In the rows, 128 means zero.
Known rows, with every step that occurs:
laniz > sutok > revi: [133 139 137 136 131 140 121 132 139 127  69  88 126 173 127 130  80 203]
bona > serafi: [145 173 171 138 139 120 148 108 166 135 152 115 129 107 131 109 131 133]
revi > bona > serafi > sutok > laniz: [157 149 164 111 152 108 158 123 190 105 103 109 129  65  89 114 137 142]
serafi > bona: [143 132 128 112 136 117 182 104 142 114 145  81 135 127 118 141 162 142]
labes > sutok > laniz > bona > revi: [124 124 132 133 144 140 140 131  93 105  86 143 146 208 143 121  79 166]
labes > sutok > serafi > bona > laniz: [137 146 123 111 141 126 131  91 120  77 141 124 140 196 129 107 117 207]
sutok > serafi > bona: [114 189 100 102 142 118 167  82 156  91 151  87 118 136 125 141 141 168]
bona > revi: [ 86 121 148 143 146 142 150 143 117 170 147 109 142 104 114 144  84 130]
serafi > bona > laniz > sutok > revi: [138 108 156 106 139 133 142 108 163  93 115  64 151 140 145 132 140 172]
revi > bona > laniz > sutok > serafi: [147 106 143  93 139 132  96 125 186 110  77  86 137  67 131 119  98 161]
revi > bona > laniz: [146  80 148  97 137 128 100 137 171 110  92 123 144  51 131 120 125 118]
derev > bona > serafi > sutok: [156 172 181 129 147 109 157 126 123  91 160  80 120  26 110 112 116 152]
sutok > labes: [ 92 143 124 116 136 120  93 138 114  86 115 126 148 200 159 115 126 136]
derev > bona: [150 135 140 123 134 121 137 141  93 103 133 106 120  44 130 133 107 126]
bona > laniz > sutok: [130  95 168 115 129 150  70 128 164 112  98  82 151 133 167 110  97 167]
revi > bona: [154 109 125 107 135 118 137 134 155 130  95 121 127  60 103 130 123 124]
derev > bona > laniz > sutok > serafi: [143 132 159 109 138 136  96 131 124  83 116  71 131  51 159 121  82 162]
serafi > sutok > laniz: [110 147 147 121 147 118 142 134 143  64 112 123 134 170  96 124 152 156]
labes > sutok > revi > bona: [149 107 129 130 139 125 129 133  98  95  90 177 139 178 105 111 104 188]

Rows:
[113 127 142 123 148 126 197 114 134 143 159  68 144 110 108 153 132 143] -> serafi > bona > revi
[133 158 111 124 136 127 122 101 106  94 133 146 128 201 121 106  99 204] -> labes > sutok > serafi
[108 178 159 128 143 119 157 112 139 116 123  42 128  79 151 105  88 158] -> laniz > bona > serafi > sutok > labes
[120 164 141 123 144 135 155 123 151 100  73 119 132 148 172 136 112 105] -> sutok > laniz > bona > serafi
[ 85 130 135 136 139 144 164 133 107 172 115  55 131  56 150 142  49 130] -> laniz > bona > revi
[118 189 184 131 151 107 140 112 163  90 158  90 138 137 114  92 139 170] -> bona > serafi > sutok > labes
[159 147 165 113 148 105 157 121 185 118 120  95 127  41  82 109 132 151] -> revi > bona > serafi > sutok
[138 182 117 113 135 132 146  93 167 120 105  29 117 160 125 132  89 224] -> laniz > sutok > serafi > bona
[153 175 180 126 151 111 158 130 128  77 143  94 123  49 117 117 122 143] -> derev > bona > serafi > sutok > laniz
[ 91 138 129 125 147 145 155 140 127 118  70 117 139 148 163 153  89 103] -> sutok > laniz > bona > revi
[127 166 151 132 135 129 162 108 141 147 118  59 122  58 163 117  82 132] -> laniz > bona > serafi
[123 150 133 123 131 133  94 131 137 117  80  57 138 204 149 114  79 202] -> laniz > sutok > labes
[145  93 141 125 140 130 111 134 106  85  89 178 148 174 119 106 105 184] -> labes > sutok > revi > bona > laniz
[112 102 165 109 133 146  53 133 156  91  91  81 160 169 182 104  97 170] -> bona > laniz > sutok > labes
[123 180 124 118 141 136 153  98 163 135 111  23 122 151 120 138  74 225] -> laniz > sutok > serafi > bona > revi
